Each row was made from one small tree. The marks that hang from a mark follow it in brackets, in alphabetical order. Every link used is in the known rows. Write each row's tree.
Known rows
bapiza(miva(sirut) sanuzu): -4.741	-0.945	1.108	-3.329	-3.463	-0.195	-4.120	3.522	-0.497	2.519	-1.791	-0.064	-0.889	0.221	-3.350	-4.565	3.299	3.175	-4.947	-0.114	-3.100	1.879	-4.742	-3.666	-0.178	0.924	-6.680	1.175
bapiza(miva(bemupe sirut) sanuzu): -5.091	0.618	2.227	-3.412	-4.980	0.695	-6.025	4.922	0.784	2.509	-0.762	-0.206	-1.904	-0.174	-3.806	-5.317	3.855	2.463	-5.516	0.084	-3.768	3.034	-5.876	-4.337	0.128	0.617	-8.551	3.929
sanuzu(bapiza nugat): -2.872	-0.711	-0.532	0.718	-1.671	-2.733	-0.896	1.253	-1.436	6.030	0.154	-0.565	0.728	0.751	-3.622	-2.404	-0.026	0.832	-3.522	0.527	-4.552	0.361	-1.643	-1.911	3.142	6.910	-0.784	-4.700
nugat(miva(bemupe) sirut): -1.868	1.256	4.183	-0.548	-3.153	-0.392	-4.120	2.806	-1.001	2.821	-0.799	-1.734	-3.377	-0.405	-1.811	-3.095	1.609	2.563	-4.742	3.765	-2.819	2.793	-2.998	-3.359	-2.544	2.795	-3.764	2.830
nugat(bemupe miva(sanuzu) sirut): -1.528	1.737	4.592	1.077	-5.327	-0.163	-5.234	0.973	-3.281	0.642	-2.428	-0.787	-2.383	-0.083	-1.501	-3.191	1.715	3.394	-7.101	2.758	-2.552	2.294	-3.062	-2.031	-2.331	1.450	-0.522	3.078
nugat(sanuzu): -2.712	-2.885	-0.813	-2.782	-0.264	0.882	-2.499	3.188	-1.425	4.764	-1.440	-1.446	-1.183	1.505	-0.493	-2.317	0.890	3.492	-2.239	-1.500	1.650	1.837	-2.649	-1.458	1.034	5.828	-2.720	-2.868
bemupe(miva(bapiza sanuzu sirut(nugat))): -3.795	1.215	1.055	-1.215	-2.262	-4.431	-5.519	5.168	-3.111	1.881	3.420	-1.621	-3.084	0.573	-0.833	-2.697	0.026	1.308	-2.816	0.483	1.268	2.457	-3.340	-1.678	5.932	4.019	-5.865	0.721
bemupe(nugat(sanuzu(bapiza) sirut)): -3.124	-2.587	4.043	-0.032	-3.513	-0.317	-2.810	1.926	-2.536	5.167	0.590	-2.823	-1.888	1.055	-0.921	-1.035	0.697	1.031	-3.157	1.869	-0.477	0.908	-3.681	1.726	1.933	5.712	-3.311	-1.662
miva(bapiza sirut(nugat(sanuzu))): -4.167	-0.675	1.384	-0.417	-1.289	-1.092	-4.001	5.379	-1.727	5.065	0.765	-2.273	-3.322	2.555	0.788	-3.971	1.760	1.149	-2.339	1.692	1.464	1.996	-2.222	-1.057	2.212	3.787	-6.119	-0.494
nugat(bapiza bemupe sanuzu(miva(sirut))): -1.004	-0.876	3.042	0.168	-3.284	2.676	-4.741	4.056	-2.749	3.090	-3.533	-0.557	1.579	1.958	-0.545	-2.806	0.731	3.796	-4.975	1.255	-1.707	1.847	-1.724	-1.819	1.510	4.217	-3.900	-0.013
bapiza(miva(sirut) sanuzu(nugat)): -5.427	0.168	1.684	-2.608	-4.784	-1.804	-3.727	2.522	0.406	4.406	-0.427	1.407	0.168	0.603	-3.651	-4.481	3.685	2.216	-5.341	0.492	-4.322	0.351	-4.585	-2.723	1.564	1.679	-5.875	-0.757
bemupe(nugat(sanuzu sirut)): -3.905	-2.807	3.836	-1.666	-3.224	-0.200	-3.840	2.025	-2.031	4.871	0.481	-2.696	-3.768	1.007	0.739	-1.625	1.399	1.534	-2.214	1.721	1.737	0.488	-3.938	1.449	0.917	5.403	-3.720	-1.016
sirut(miva nugat(sanuzu)): -1.110	-1.833	-1.285	-0.142	-0.903	-0.333	-3.113	1.356	-1.607	3.554	-0.139	-2.204	-0.465	-0.638	0.223	-1.292	0.403	2.649	-1.018	1.722	4.104	1.206	-2.148	-0.475	4.936	5.872	-4.298	-2.045
nugat(miva(bemupe sanuzu sirut)): -3.283	1.467	3.510	-2.470	-4.076	0.281	-7.252	4.123	-0.654	3.420	-0.612	1.498	-2.169	-0.838	-2.965	-3.456	2.206	3.491	-6.043	0.012	-2.397	3.481	-3.355	-3.474	0.446	2.345	-5.886	2.799
bemupe(miva(sirut(nugat(bapiza)))): -2.097	0.091	1.600	-0.708	-2.785	-1.452	-4.262	2.245	-1.863	2.675	1.027	-2.046	-1.826	-0.522	-0.435	-3.084	0.256	1.628	-1.171	1.626	1.861	0.866	-1.032	-2.138	3.937	5.316	-6.585	0.763
sirut(miva(sanuzu) nugat): -1.645	-0.091	-2.140	-0.124	-1.851	-1.666	-4.607	1.206	-2.168	2.805	1.277	-0.734	-2.003	-2.288	-1.092	-1.972	0.534	2.207	-2.496	-0.392	2.218	1.655	-2.337	-1.214	5.753	5.108	-3.262	-1.025
bemupe(miva(bapiza)): -2.971	-0.131	-1.840	-1.799	1.034	-5.292	-1.640	4.264	-4.047	0.679	1.438	-3.598	-1.437	0.938	-1.214	-2.369	-1.897	2.608	-1.782	0.902	0.497	2.229	-3.085	-3.017	3.083	6.311	-2.324	-1.013
nugat(miva): -2.072	-1.912	-0.284	-2.217	-0.463	-1.193	-1.687	1.266	-2.233	2.954	-2.847	-0.380	-0.001	-0.579	-2.380	-1.751	0.477	4.153	-3.869	1.143	-1.468	1.450	-1.463	-3.389	-1.200	4.160	-1.176	-1.185
nugat(bemupe miva(sanuzu sirut)): -2.397	0.974	4.170	-0.457	-4.788	0.631	-6.658	2.055	-2.300	1.074	-3.321	0.795	-0.902	-0.414	-2.465	-3.559	1.572	3.805	-6.847	1.471	-1.977	2.631	-2.471	-2.497	-0.923	1.288	-3.422	2.978
sirut(nugat(miva(bapiza sanuzu))): -3.140	-0.661	-1.236	-0.594	-2.121	-2.911	-2.606	2.572	-3.553	3.060	0.205	-0.044	-1.633	-0.323	-1.597	-1.723	2.227	2.230	-4.894	-0.398	-0.859	1.281	-2.013	-1.764	1.729	3.762	-1.374	-0.924
nugat(bemupe miva(bapiza) sirut): -1.711	2.203	3.906	2.408	-3.142	-2.339	-2.476	2.127	-4.919	-0.062	-2.376	-3.387	-2.277	1.236	-0.780	-4.059	0.752	2.722	-6.190	5.873	-3.143	2.138	-2.194	-2.698	-3.803	1.778	-0.184	2.993
bemupe(nugat(miva(sirut) sanuzu)): -3.651	-3.482	4.412	-3.122	-3.268	0.220	-4.626	2.013	-1.441	4.313	-1.785	0.030	-0.663	0.159	-1.202	-0.807	1.486	3.193	-3.746	2.180	1.416	0.833	-2.722	0.742	0.966	4.574	-5.358	-0.503
bemupe(nugat(sanuzu)): -4.222	-4.514	0.804	-3.216	-2.143	-0.226	-3.499	1.947	-1.636	4.869	-0.514	-1.699	-1.636	0.443	-0.432	-0.833	1.237	2.129	-1.738	-0.683	2.491	0.416	-3.854	1.024	2.325	6.737	-3.160	-2.366
bapiza(miva(bemupe sanuzu)): -4.615	-0.009	-1.871	-3.529	-3.567	-0.719	-6.540	3.814	-0.157	1.585	0.303	-0.645	-2.710	-0.666	-2.774	-4.314	2.492	2.846	-5.987	-2.715	-3.463	2.422	-6.276	-3.902	2.145	3.164	-3.175	1.484

Write each row's tree
-4.684	0.243	4.097	-1.763	-5.383	2.526	-6.844	4.008	-0.897	5.821	0.908	-1.129	-3.065	0.026	-0.304	-3.870	2.733	1.504	-2.867	0.118	0.477	1.705	-3.112	-0.297	2.222	5.367	-7.791	2.125 -> miva(bemupe(nugat(bapiza sanuzu)) sirut)
-3.765	0.022	-3.846	-1.952	-3.299	-0.325	-3.635	1.579	-3.478	2.420	-0.676	-0.307	-0.749	-1.299	-2.141	-4.051	2.618	4.248	-5.578	-4.205	-3.797	0.268	-2.786	-3.444	1.036	4.760	-0.255	-1.392 -> nugat(bapiza(miva(sanuzu)))
-0.475	4.880	1.789	3.841	-5.097	0.196	-5.030	0.210	-5.540	0.803	-0.401	-2.306	-2.335	-1.649	-0.173	-4.917	0.744	3.629	-5.107	1.785	-1.680	1.570	-1.413	-1.426	0.667	3.654	-0.869	2.579 -> nugat(bapiza bemupe sirut(miva(sanuzu)))
-2.881	0.325	1.597	-3.012	-1.860	-2.480	-6.413	4.038	-1.985	1.963	1.594	-0.748	-2.312	0.210	-1.819	-2.639	-0.737	3.032	-2.617	-0.669	1.041	2.730	-3.754	-2.404	4.630	4.563	-5.716	0.330 -> bemupe(miva(sanuzu sirut))
-2.824	-0.837	-0.483	-1.935	0.766	-3.417	-3.273	7.540	-2.144	3.029	0.345	-1.528	-1.509	1.456	-2.255	-2.248	-0.526	1.604	-4.463	1.305	-3.756	3.532	-4.475	-4.075	2.697	5.232	-3.107	-0.452 -> sanuzu(miva(bapiza bemupe))
-1.857	0.237	2.248	0.872	-3.807	-0.045	-3.116	0.328	-4.651	4.083	1.038	-2.722	-1.683	-0.929	0.744	-1.745	0.974	2.952	-2.098	2.047	1.606	-0.167	-1.943	1.552	2.481	6.564	-3.138	-1.070 -> bemupe(nugat(bapiza sanuzu sirut(miva)))
-2.422	1.842	-2.223	0.015	0.123	-3.724	-0.875	3.822	-4.901	2.166	0.426	-1.889	-0.327	-0.659	-2.359	-2.762	-0.176	3.745	-2.708	0.576	-0.438	2.499	-3.072	-2.696	2.381	4.411	-3.044	-0.986 -> sirut(miva(bapiza(sanuzu)))
-1.549	1.666	-0.266	0.376	-4.491	-0.672	-4.473	1.126	-4.731	-0.028	-0.631	-1.660	-0.197	-1.040	-1.489	-3.208	0.212	3.596	-4.100	-1.873	-0.334	1.283	-2.100	-2.050	2.742	5.466	-1.061	1.437 -> nugat(bapiza bemupe(miva(sanuzu)))
-1.630	-1.050	3.555	-0.973	-1.293	-0.682	-4.846	6.580	0.119	4.295	-0.457	-0.594	0.201	1.136	-4.336	-2.258	-0.986	0.960	-4.975	2.782	-5.713	4.085	-3.980	-4.190	3.790	4.438	-6.765	0.615 -> sanuzu(bapiza miva(bemupe sirut))
-4.045	3.010	3.051	-0.674	-5.057	-1.559	-6.493	3.417	-0.072	5.769	3.069	0.242	-4.610	0.475	-1.735	-4.296	2.636	0.772	-4.709	-0.489	-3.268	2.046	-4.535	-1.791	2.650	4.432	-3.395	0.134 -> miva(bemupe sanuzu(nugat(sirut)))
-2.924	2.053	4.704	-0.762	-5.349	-1.192	-2.242	2.363	-0.548	5.617	0.017	1.339	-0.977	-0.294	-3.440	-2.841	3.727	2.014	-5.313	2.237	-3.979	1.378	-3.396	-2.157	-0.555	2.232	-4.589	0.636 -> bapiza(sanuzu(nugat(miva(bemupe) sirut)))
-5.087	-1.063	2.506	-1.249	-4.647	-0.661	-5.908	3.085	0.042	2.542	0.322	-2.103	-1.194	-0.214	-3.752	-3.689	1.318	0.457	-5.205	2.165	-4.819	1.998	-5.344	-2.452	2.683	3.685	-6.176	2.279 -> sanuzu(bapiza(miva(bemupe(nugat) sirut)))
-2.010	-0.247	0.632	-0.237	-1.449	-2.141	-3.238	4.301	-4.030	-0.608	-0.797	-4.379	0.137	2.632	-0.256	-2.466	-1.044	3.132	-2.985	1.601	2.253	2.532	-3.883	-1.334	3.109	5.155	-2.044	0.729 -> nugat(bemupe(miva(bapiza)) sanuzu)
-3.463	1.340	1.880	-2.027	-1.304	-3.865	-2.847	5.891	-3.595	1.825	1.541	-1.775	-1.125	1.230	-2.181	-2.888	-0.285	2.665	-2.364	1.159	0.046	2.926	-3.608	-2.750	2.831	3.355	-6.906	0.870 -> bemupe(miva(bapiza(sanuzu) sirut))
-4.977	2.424	2.001	-0.948	-1.532	-1.677	-5.594	6.840	-1.265	3.701	1.359	-2.488	-4.714	1.737	-1.141	-6.057	1.083	1.210	-3.509	1.844	-2.055	4.117	-3.471	-4.038	0.433	3.609	-6.645	2.660 -> miva(bapiza bemupe sirut)
-3.757	1.781	0.450	0.238	-6.194	1.329	-6.648	1.485	-2.989	0.505	-2.256	-0.728	-1.039	-0.338	-1.618	-6.022	2.788	3.526	-6.833	-1.027	-3.900	1.020	-3.014	-3.018	0.049	2.128	-2.615	2.861 -> nugat(bapiza(miva(sanuzu sirut)) bemupe)
-3.847	-1.296	-1.650	-0.090	-2.501	-3.457	-1.582	0.888	-0.744	3.975	-0.303	-0.807	1.608	0.631	-4.403	-2.821	0.802	1.241	-5.249	1.026	-6.626	-0.211	-3.510	-2.775	3.242	5.569	-0.331	-3.971 -> sanuzu(bapiza(miva) nugat)
-1.891	1.165	3.838	1.987	-3.873	-2.962	-3.588	1.210	-1.484	2.448	0.214	-1.711	1.555	1.336	-3.399	-2.935	-1.217	0.619	-4.178	4.295	-3.335	0.966	-2.525	-1.623	4.558	5.283	-3.589	-0.330 -> sanuzu(bapiza nugat(bemupe(miva(sirut))))
-4.657	1.507	0.455	-2.141	-4.067	-1.534	-6.121	3.623	0.054	5.607	2.198	1.067	-2.883	-0.087	-2.557	-3.564	2.432	1.267	-4.523	-2.456	-2.411	2.030	-4.328	-2.003	3.951	5.359	-3.096	-0.934 -> miva(bemupe sanuzu(nugat))
-2.297	-0.668	3.609	-1.288	-2.625	-2.751	-1.469	3.812	-0.963	6.049	-0.126	1.455	0.108	1.071	-3.143	-1.265	1.753	1.419	-4.491	1.876	-4.138	0.785	-3.882	-2.120	1.978	3.536	-3.509	-2.874 -> bapiza(sanuzu(miva nugat(sirut)))
-5.178	2.998	2.694	-1.490	-3.002	-1.125	-4.549	7.584	-1.659	4.419	1.010	-1.001	-3.466	1.163	-2.376	-5.632	2.728	1.486	-4.053	0.267	-2.340	4.464	-4.381	-3.658	0.309	1.962	-8.091	3.335 -> miva(bapiza(sanuzu) bemupe sirut)
-1.970	0.198	3.544	-0.469	-2.801	-1.077	-5.815	2.576	-1.606	-0.388	-1.533	-3.089	-1.502	0.807	-0.869	-4.058	-1.142	2.200	-2.520	3.488	1.123	2.478	-3.155	-2.766	1.776	3.729	-5.449	3.064 -> nugat(bemupe(miva(sirut)))
-2.889	-2.472	1.182	-2.092	-2.411	-1.041	-4.190	4.194	-1.759	4.359	0.054	-0.467	-0.918	-0.807	-2.193	-0.877	0.629	1.144	-3.745	0.376	-2.741	1.407	-3.734	-1.986	3.387	6.842	-3.910	-0.412 -> sanuzu(miva(bemupe(nugat(bapiza))))
-3.467	-1.257	0.106	-0.995	-2.145	-1.109	-3.648	2.646	-0.908	2.266	-1.458	-2.008	-0.093	0.688	-3.606	-4.050	0.258	2.302	-4.952	1.446	-5.414	1.774	-3.380	-3.733	1.220	3.204	-3.898	-0.401 -> sanuzu(bapiza(miva(sirut)))
-5.297	0.416	0.168	-2.748	-5.056	-1.536	-3.617	3.148	0.845	3.875	0.292	0.580	-0.149	-0.309	-4.440	-3.971	4.204	1.733	-5.521	-0.805	-4.777	0.913	-6.190	-3.239	1.906	2.775	-4.753	0.327 -> bapiza(miva(bemupe) sanuzu(nugat))
-4.170	-2.599	3.885	-2.501	-3.178	-1.245	-4.364	1.330	-1.795	3.726	-1.515	-0.034	-1.696	-1.051	-1.853	-1.463	1.162	2.407	-3.576	3.052	-0.171	0.707	-2.350	-0.690	0.120	4.159	-4.989	0.444 -> bemupe(nugat(miva(sirut)))
-3.316	-1.925	0.313	-1.272	-3.676	-0.729	-1.869	-0.571	-4.177	3.784	-1.414	-0.275	-0.016	-2.373	-1.766	-1.045	1.676	3.123	-3.735	0.065	-1.318	-0.728	-0.527	-0.720	-0.220	6.236	-1.233	-1.271 -> bemupe(nugat(bapiza miva))
-2.550	-1.286	3.313	-2.734	-0.807	-0.670	-6.308	6.801	0.710	3.998	-0.500	-0.322	-1.958	1.004	-2.241	-2.777	-0.149	1.575	-3.881	2.468	-2.919	3.797	-4.137	-4.223	2.660	3.901	-7.054	1.079 -> sanuzu(miva(bemupe sirut))
-2.476	2.052	4.781	0.740	-5.201	-2.204	-2.784	1.523	-1.933	2.567	0.209	-1.035	-0.535	0.779	-2.247	-2.964	1.556	1.289	-3.608	2.872	-1.352	0.929	-3.968	-1.087	1.700	3.002	-3.860	0.945 -> bapiza(sanuzu(nugat(bemupe(miva) sirut)))
-1.981	-0.459	-0.223	2.168	-4.420	1.642	-3.044	-0.009	-2.734	2.895	-2.186	-2.060	-1.814	-1.121	0.126	-4.230	2.299	1.153	-2.881	0.326	0.327	0.276	-0.426	-1.507	0.190	5.023	-1.809	1.098 -> sirut(nugat(bapiza bemupe))
-1.743	0.396	0.322	-1.380	-3.627	2.500	-2.687	2.450	-2.515	4.539	-2.031	-0.016	1.047	-0.295	-1.830	-2.202	2.624	4.993	-5.017	-1.188	-1.341	1.841	-1.288	-2.400	-0.545	5.104	-3.061	0.002 -> nugat(bapiza miva(bemupe) sanuzu)
-5.564	3.156	-0.768	-0.869	-2.868	-4.063	-5.011	5.473	-2.202	5.074	3.636	0.129	-3.356	1.029	-2.165	-4.237	2.172	1.023	-5.260	-2.127	-3.687	2.400	-4.266	-2.253	3.971	5.349	-1.967	-1.092 -> miva(bapiza bemupe sanuzu(nugat))
-3.407	1.873	-0.559	-0.249	-4.297	-0.427	-4.098	1.547	-3.816	2.523	0.231	-1.385	-2.959	-0.748	-1.082	-5.056	2.945	3.583	-5.941	-1.457	-4.771	0.213	-3.115	-2.724	-0.736	3.249	-0.940	0.096 -> nugat(bapiza(miva(sanuzu)) sirut)
